Each row comes from the steps of one path. Every step used is in the known rows, and no mark comes twice. Write the path behind each row, first mark first.
Known rows
T/W/G/S/N:  -20  103   63   55  -70   93  -80  -54  163 -144  354  -61 -110   96  -12 -115 -169 -241  -34  183   77  131  -50 -101  -56   96  -76   35  -88  -65   64  -31 -127 -160   75  -46  -58  -84  -26
E/N/R/S/G/M:  -34  -72   68  104   89  226 -172   30  -82  -20  147    2  107   -9 -144  233 -141    3   35   68   73  -92  -90   49   68   82  116  -64  167   51 -109   86 -209   -5    6   41 -172   55  -35
M/W:  -15   35  -13   39  112   49   94  -66  120  120 -157   -3    1  -54 -128  -19  101  -92  232  260   62  173 -183 -100  -43   87  -17  -55  -26  -91  -73   -3  -74   93  -81  -25   20 -130    1
G/M:   73  -67 -210   83  161    0  -69   50    5   41   -4  -61  -17  -60  -15  -36  -65 -191  -82  203  202   30 -224  -73   26   53   10  168  -24  -53 -107   63  -93  -50    5  -50  -37 -130   24
G/S/R/E/N:  198   -7  121  -11   72  167  -95  -16 -289   37  -38  378   84    3  102 -139   11  -62   35  191   74  350 -140 -145  -27  -60  128  -49   76 -143   69 -185  347  -97   41   -3   25  342   25
T/W:  -32    2   -8   25  -19  -38    6  -11   21   63  194   37  -47  102  -76 -116   19 -122  -64  336   84  100 -157  -73    2   82  122  -38   10 -107  -82  -13  -81 -150  -21  -59   39 -222  -17
T/M/W/G/E:  -72  153 -125   26  110   29   17  -84  267  192  -88  183    7   -9 -169   20  -56 -296  128   53  -39  -18 -102 -110   52   79   28 -255 -129    2   11  223  137   41    2  -62 -116   18  119
S/E:  122  -16  -44  -10  -67   72   38    2   26   57  -29   14   25    0  -49   68 -103  -16  -16  395   55  270 -285   63  -22  103   12  359  -10  -12  -78  -44 -186   89  -33  -27   89  -20   88
G/T/W/M: -111  163  -95   93  -78 -146  -28    5  223  185  261  188 -122  145  171 -224  -63  -31 -301  246  -70  -97  -30  -61  146  -49  127 -332 -101  -94 -154   47   -8 -140    3  -27   -6 -159  103
W/G/T/M:  -16  156 -115  -45    5  -12  -87   51  214  232  192  -57  -45   14  -11 -159 -131 -381 -382   41  -75 -179  -98   -1  111   31   -2  -62 -239  -40  -46  172  -90  204   31  -51  -39   41   60
R/E:  128   18   73  -24   31   -5   35   -9 -258  133    8  153   32   44   64 -147   16  -93  -33  327   28  205 -222 -112  -21   70  -28   75   23  -27  -19  -44   30   33   -6 -103   50   76  -23
S/G/T/W/M: -100  213  -19  132  -51 -139 -124    4  150  151  361  -69  -29  204    2 -133  -65   35 -240  305  -57  -67   15  -47  159  -38  113 -198  -64  -71 -106   96 -106  -69   24   14   -9 -273  158
N/R/E:   66  -20    4  -19  -88   49    1   -1 -420   54  116   -9   71   75  114  -91  -83   52   22  246  141  224 -202  -77   18  126   12  123  113   24    0  -12  -14   17  -37  -67  -30  270  -36
S/R/N:    3   42 -163 -123  177  111   37    0  -99  258  -41  472  139 -115  -13  -66 -161  -24  -84  348  311 -165 -194  -22  -37   88   69  169   23  -55  -91  -25   60 -131 -152  -53  -64   91   34
E/G/S:   71   13 -191  -47  101  146   -4   83  354 -114   74 -425 -114   42  -50  -41    6 -156  196  125  123  267 -155  -90  -68  -42  -73  149  -26  -28  -88  -68  308  -76  -22  -28  -20   93  -58
N/E/G/S/R:  188 -104 -214  -46   18  300   -6  -10   49 -182  -34 -551  -14  -27  -79  -62  -26   17   46   22  227  246  -97  -63   28   -8   20  428  -18   36  -16 -129  392 -236  -41   88    9  227    2
R/N/S: -155   43 -172 -104  243   90  -22   -8  131  315  -46  457  -78  -11   42 -133 -138   14  134  328  144 -248 -154  -50  -75  109  -82  -36   73  -74 -128   -8 -124   39 -141  -86  -46  -68   25
S/E/N:   87  -30   81    5 -112  132  -41   -1  102   81 -135  171    7  -31  -40  160  -33   15  -72  320  -44  350 -286   45   48   99  101  123   22 -119 -103  -91 -135  146  -13  -23   78   37   13
E/N/R/S:  -48   -9  113  -30  -51  226  -10  -21   33   85   32  332   15   -6  -17  113  -72   63   65  127  -47  -85 -108   57    4  122  148 -228  141    9 -151   -5  -49   31  -65  -30  -87  188 -146
E/N/S/R:  -84  -92  -47  -14  271  195  -59  -62  -39  277 -130  716   -6  -49  -61 -129   -8   42   76  239  141 -179 -130 -134   35  141  110   43   69 -187  -46  -28   38   -6 -100   25   53   22   14
M/W/G/E/N/S: -199   25  144   48  206  118  -76 -203  366  246 -211  616  -96  -37 -271  -15  -23 -111  342  -13  -61 -101 -133 -205   80   82  -49 -361  -36  -72  -52   96    5   99    6   -6 -113  -36   34
W/G/S:  148   68   17   22   45  144  -36   50  -17  -78  222 -181  -75   -1  -99  -96  -98 -239   54   53   99   95 -167 -119  -68    1  -42  111  -86    0   -2  -47   71  159   92  -11  -69   75   -4
T/M/W/G:  -62  108   -4   26   70  103   75   -4  125  110  -13  -92  -18  -46 -128  -66    0 -367  -17   87  -44   33 -123 -171    8   98   16 -186 -159  -33   43  152 -112  208  -38  -27  -51    2    9
N/S:  -73  -42 -140   -2  230   75  -22  -18   93  202  -34  181  -97   22  -27 -152  -35    6  161  290   85 -106 -143  -92  -48  127  -52   89   41  -82  -87   13  -83   73  -70  -44   62 -150   22
E/N/S:  -93  -31   18   14  184  146  -98  -32  144  233 -109  481 -126    3  -29  -72   27   32   93  215  -24  -67 -141 -121   31  129   20 -122   68 -188 -112  -24  -57  137  -54  -33   39  -91  -38
R/N/E/G/M/W:  -99  -90 -171  -14   85  184   34  -66  323  -67 -276 -587  -47 -141 -120  107  -24 -133   27  -30  145  150 -196  -83   92   52 -144  163  -51  108 -145  -10   -4 -195 -130   34 -167   56  -43
S/R:   74  -27 -150  -30  146   96   44   -5 -136  166   -7  266  126  -78  -87 -127  -70  -55  -30  336  264  -20 -190  -41   -7  116   91  291   -5  -72  -52   13   85  -57  -76  -16   34    2   24
W/G:   58   23   37  -23   26   64   34   28  -13   62  162  -59   -9  -55 -194  -87  -93 -246 -100  137  100  -24 -222 -101   19  134  -55  182 -104   16  -55   32 -127  195   18  -39  -44  -48  -65
M/W/G/E/N/R: -114   59  123   49  -66  152  -68 -159  107  100  -77  209   36  -55 -237  175  -82  -30  234  -85   76   98 -177  -74  140  139   61 -266    8   16  -52   95   66   79   17    2 -217  204  -20
S/N/E/G/M:   15 -121 -275   55  -23  200  -54  -59  310 -169 -117 -571 -100  -78    1   75 -104  -83 -183   86  202  163 -134    1  123  212 -218  560  -77   50  -96   56  -87 -259  -69  -25  -20  -15 -121
M/W/G:  -33   44  135    9   72   89  110  -79   83   58    6  -98   -5  -86 -269  -41    8 -237  100  108   43   60 -199 -156  -10  105  -89   -1 -144  -10  -17   46 -159  200  -21   -5  -61  -66  -41
N/E/G/M/W:   -9 -164 -144   71   42  166   44  -67  288 -162 -233 -804  -65  -89 -193   68   79 -130   85  -51  108  294 -188 -128  119   57 -114  260  -80   56  -98   16   16 -137  -62   71  -65  -18  -43
E/N/R/S/G:  -18   21  154   20    0  246  -98  -11  -72   74  154  153  109   48 -164  222  -81  127  123  175  -22  -57  -70   55   27  121  136 -126  192   30 -103   22 -173   86  -34    9  -99   94  -81
G/S:  160   54 -135   26   97  111  -50   44   36  -28   48 -121  -45   34   33  -64    2  -93  175  237  119  195 -136  -70 -107   10   33   32   24  -93  -55  -85  164   46   23  -36   13   12   35

Which path is each row?
  -2   21 -152  -60 -123  132  -83 -127  502   24  -89 -529 -104   -1   29  -27  -80    7 -277  123  -14  120  -66  137  170  186 -252  475 -164   22 -148   10  -34 -191  -75  -29   37   34  -79 -> S/N/E/G/T
 -77   53 -183 -174  -10   74   61   41  707  179   34 -135  -50   84   75   25 -148 -220 -197  185 -254   36  -94  199   22  -63  -37  -23 -149  114 -138  127   -5  -40  -91  -18   15  178   94 -> R/S/E/G/T/M
 -61  104  135   -3   53  -12   21 -119  297  179   35 -119   -2  -66 -188 -120  -14 -287  -47   34  -45  -21 -163  -34   96   48 -134  -40 -236   -7  -65   70 -206  199   13   21  -72  -30   22 -> M/W/G/T
 -37  103 -164   34  120   59   71   12  159  154 -155  -22    3  -12    1  -15   86 -191   90  249  -46  119  -87 -119  -33   85   80 -216  -69 -125   -9  117    9   92 -101  -44   36  -68   63 -> T/M/W
  48  -61  -51   74  116   47  -41   49  -16   -8  174 -124  -26  -99 -139  -55 -145 -361 -184   17  215  -60 -252 -112   59   86  -67  228 -119   42  -48  114 -192   87   65  -20 -120  -67   -6 -> W/G/M
  17  156 -262  -29   74  -36  -96   50  276  287   10   14  -28   64  131 -124  -46 -222 -259  221  -76  -91  -68   50   70   28   54 -130 -121 -109 -102  144   18   61  -38  -81   39  -24  103 -> G/T/M
 -45  204 -111   58  189  -21 -124  -35  268  223   -3 -262   78   80 -119    7   41 -158  -11  205 -125   26    6   -8   73   12   14 -125 -119 -126  -35  180 -110  166  -53   14   25 -159  193 -> S/G/T/M/W
 -32   48 -217   34 -102  146  -35  -58  -43   48   73   64   22  -13  119   47 -175   97   -2  347  247   40 -104   64    4  308  -65  322   51  -50  -44   57 -201  -53 -107  -84  -19   90  -85 -> S/N/R
-106   57 -130   53 -246   10   10  -46  432  -19  185 -519 -201  149   79 -155  -19   40 -386   42 -118   69  -12  -35  260  -33   41  -74 -130   57 -166    9  140 -262  -32   38  -19  -37    3 -> N/E/G/T/W/M
 -30   93   47   28  116   36   37 -145  233  148  -87  200   11  -51 -286   20  -65 -187  259   85   80   49 -199 -112   39   90  -73  -78 -103   60  -53  108   34   23   27  -45 -131  -33   64 -> M/W/G/E
  -8  107   31  -64  184  201   45  -72    7   36   11  176   88 -146 -131 -101 -154 -201  181   79  258  -34 -134 -116  -87  -32  -35  -42  -90    1   58  -71   73  -19  -61   59 -189  222   85 -> M/W/G/S/R/N
 -82  108 -329 -115   75  -29  -43   85  539  214   53 -264  -97   84   35 -103  -12 -279 -255  125  -53  -21  -79   -4  107  -15  -33   -8 -180  -62 -133  159  172  -40  -77  -59   13   55   16 -> E/G/T/M
 -22   38 -100   21  -51  104 -159  -74   29  153  -82  349   39   27  -40  181  -99  133  124  113  122   77 -148   24  116  131  155 -106  137  -50 -145   45  219  -54  -16  -75 -118  189   -2 -> G/E/N/R
-135 -128  -91   27   54   77   52  -37  -13 -114  -23 -476   28    7  -14  -12   -6 -133  162    4  209  358 -204 -200   67   44 -123  100   17   94    7   65   55 -170  -74   21 -143  301  -51 -> N/R/E/G/M/W
 -68  -90  -16  139  333  127 -271   12   60  104    7  139  -47    9 -152   41  -48  -26   66  136   87  -72 -116 -136   75   90   -2   78   87 -144  -61   73 -218   82   16   35  -28 -206   67 -> E/N/S/G/M
 -85 -190 -209  -39  -50  204   68   38  268 -138   78 -331    8   -4  -22  188 -269  -77   35   58  131  147 -235  115   11   53  -41  307   43  237 -114   68 -174 -187  -69   49 -143  258   -3 -> N/R/S/E/G/M
 -73  169 -179   11  106  -26  -11  -34  363  261 -144  -63  -21   11   66  -89   60 -243  -51  188 -124   23  -42  -27   53   12   25 -267 -157 -133  -63  134  -35  100  -78  -24   24  -57  123 -> G/T/M/W
-107  -86  -87  166  405   75 -117  -69   88   70  -86 -148   -8    1 -220  -38   -7  -73  343  191  155   -7  -90 -197  -10   84 -117  106   25  -69   -8  126 -309   63  -40   77  -37 -316  155 -> N/S/G/M/W
 -28  -20  -53  -50   15  156   73    3  -54   78  102  117   27    3   -2   21 -122   51  129  220   89 -120 -112   83  -45  115   58  -26  100   93 -122   32 -105  -37  -70  -32  -90  149  -83 -> N/R/S
  30  -34 -150  -33 -125  231   24  -76  308  -80 -115 -465  -86  -28  -42   75  -57   46  -98  201   92  191 -108   19   82  273 -204  488  -49   30  -93    6   -6 -194 -109  -48   49   13 -158 -> S/N/E/G
 -66   87  190   43   50   92  -56 -170  295  164 -172  377   -9  -87 -293  122   -4 -184  182   12  -54   86 -186 -114  113   73    5 -302  -68  -41  -65   71  127  104   35  -36 -134   23   -7 -> M/W/G/E/N
 -62  -80   19  110   29  -39  -51    8   29  -74  315 -127  -59   28 -178 -141 -131 -412 -245   45  163  -19 -202 -149   82   47   58   33 -115   16  -29   70 -225 -135   88   -9 -129 -194   -1 -> T/W/G/M
  29   98  151   -5  161  129 -154  -91  241  218  -13  479   88   47 -246  213  -53   48  219  231 -128  -80  -76   58   32   29   94 -236  136   16 -175   75  102  -52   29  -70  -80  -84   33 -> R/S/G/E/N
-122   17   92 -114  -38 -165  -33  -55  314  108  223 -222  -80  204   -2 -258   20 -241 -184  185  -87  248 -148  -75  109  -72  -69  -73 -110  -11  -83  -18  132 -286   -1  -59   16   53  -37 -> R/E/G/T/W
 -89  157   17   34   56  109  -70  -93  345  214 -185  374  -16  -46 -168  128  -20 -296   55  -27 -144   29  -98 -136  102   72  110 -505  -96  -86  -11  177  185   87   14  -61 -130   65   59 -> T/M/W/G/E/N
 174    4 -184    2  168  157  -37   29 -109   14   36  112   58  -26   12 -143  -62  -55  103  244  276  120 -112  -55  -84  -15   91  207    9  -87    5  -93  247 -107  -13   23   13  105  108 -> G/S/R
  -9   -5 -149 -138  -52  196   35  -13  231   25  -91 -404  -57  -54  -75   79  -73   20  -90  137  114   79 -210   20   60  111  -88  283   -9   96 -179  -75   69 -112 -138  -46  -78  117 -117 -> R/N/E/G
  60   51   98  -15  188  112   11    2   29  122  141   63   90   61 -232   64  -49  -28  149  349  -42 -127 -100   43  -69   69    2   42   61   34 -102   47 -148   59  -27  -35  -11 -159    4 -> R/S/G
-104   57   76   24  229   55 -301  -71  220  285   27  247  -44   92 -152  -44  -17   50   15  183 -105 -121  -46  -12  122   54  -31  -14    5 -174 -129   33 -184  175  -13   31   42 -167   73 -> E/N/S/G/T
 -57  -87 -204  -14  295  134    6  -48  -54  260  -62  456   10  -37  -60 -246  -83   40  104  289  265 -208 -126 -122  -31  148   24  270   28  -92  -19   26  -13  -56 -122   23   64  -50   79 -> N/S/R
-124  -16  -41  -82 -155  -88   -3  -27  584   18  183 -360  -83  162  -76  -41  -86 -146 -196  253  -66  312 -205   88  112  -24  -18  217 -148    8 -132  -14 -117 -232  -31   18   41  -37   74 -> S/E/G/T/W
-126  114  -80 -100   74  -47   40  -37  427  221 -100 -247  -32   88   79 -141  115 -301  -48  103 -197  256  -67 -114   90  -62 -121 -251 -181  -36  -12  121  203  -36  -82  -51   11  217   46 -> R/E/G/T/M/W
 -93  -96  -71 -125 -118  237  153   16  287  -70  104 -233   15   47  -52  189 -229   46  117  180   37  161 -201  139  -28   86  -26  265   57  217 -116   12 -103  -92 -118   25  -68  289  -66 -> N/R/S/E/G
  96   17  -99  -62  -60  153  -14  -40 -111   92 -126 -113    4  -79   -3   30  -94   48 -124  228   88   -2 -189   62   36  138    2  178   45   32 -158  -87  -86  -11  -84  -57  -45   38  -25 -> R/N/E
 -51  -56  180  -22  149   96  -80  -62  -86  248 -114  518  -96   53   67 -167   45  -15   67  254 -110   94 -176 -195   19   93  -23 -182   98 -158  -33  -55    1   99  -11  -69   66   81  -51 -> R/E/N/S
-189    8 -334 -119   88   58  -56   31  670  236  -24 -154 -156  127  104  -80 -150 -126 -116  172 -132   25  -99   38   77   -6  -93  170 -141  -22  -79  134  -81   27 -109   18   80   84  164 -> N/S/E/G/T/M
  65   49  -54  -67    7  139   -9  -27  251 -113   41 -189  -87   84  177  -91  -63 -119  141  250   71  416 -106 -117  -77   57 -254  216  -21  -27   36  -81  243 -191  -22 -102   15  253  -90 -> R/E/G/S/N
 -26  -53 -142  121  221   36    1  -34  137   33 -184 -177    4 -105  -83  -14   42 -202  130  148  147  119 -193 -110   -1   63  -36   63  -55  -63  -77   70 -137    7  -35    4  -61 -170   58 -> G/M/W
-207   44  185   66  145  -28 -288  -95  294  234  208  199  -85  207 -156 -110    7   -4  -27  222 -151 -101  -13  -65  146   24   71 -208   20 -200 -101   21 -240  -43   14   43   45 -304   88 -> E/N/S/G/T/W
  12   30 -271  -62 -100   98  -69   30  421  101  -46 -676  -95   61   38  -39   -6 -151 -357   -2 -107   61  -49   64  194   25  -26  146 -159   13 -130   85  160  -57  -65  -12   33  124   12 -> N/E/G/T/M
 -82   36  152  -50  -66  203  -58  -97  112  137  112  560   23  -18 -157  149 -250  -53  106  -51  -22 -203 -125   50   83   98   82 -300   64  138 -122   83   49  -12   45  -57 -244  297  -92 -> W/G/E/N/R/S
 -34 -132 -148    8   12  274   21  -84  459 -122  -93 -370  -77  -85   20   62 -162  -77  -85   75   29  -21  -72   79   52  167 -229  346  -50  163 -130   73 -128 -317  -78  -31  -72   36 -143 -> R/S/N/E/G/M
-223  153  -57  131  111  -96 -139  -26  226  212  350  157 -129  258   34 -246 -109  105 -104  282  -90 -232   68 -114  134  -20   37 -250  -34  -89  -87  108 -200  -67  -16   36   15 -314  183 -> N/S/G/T/W/M
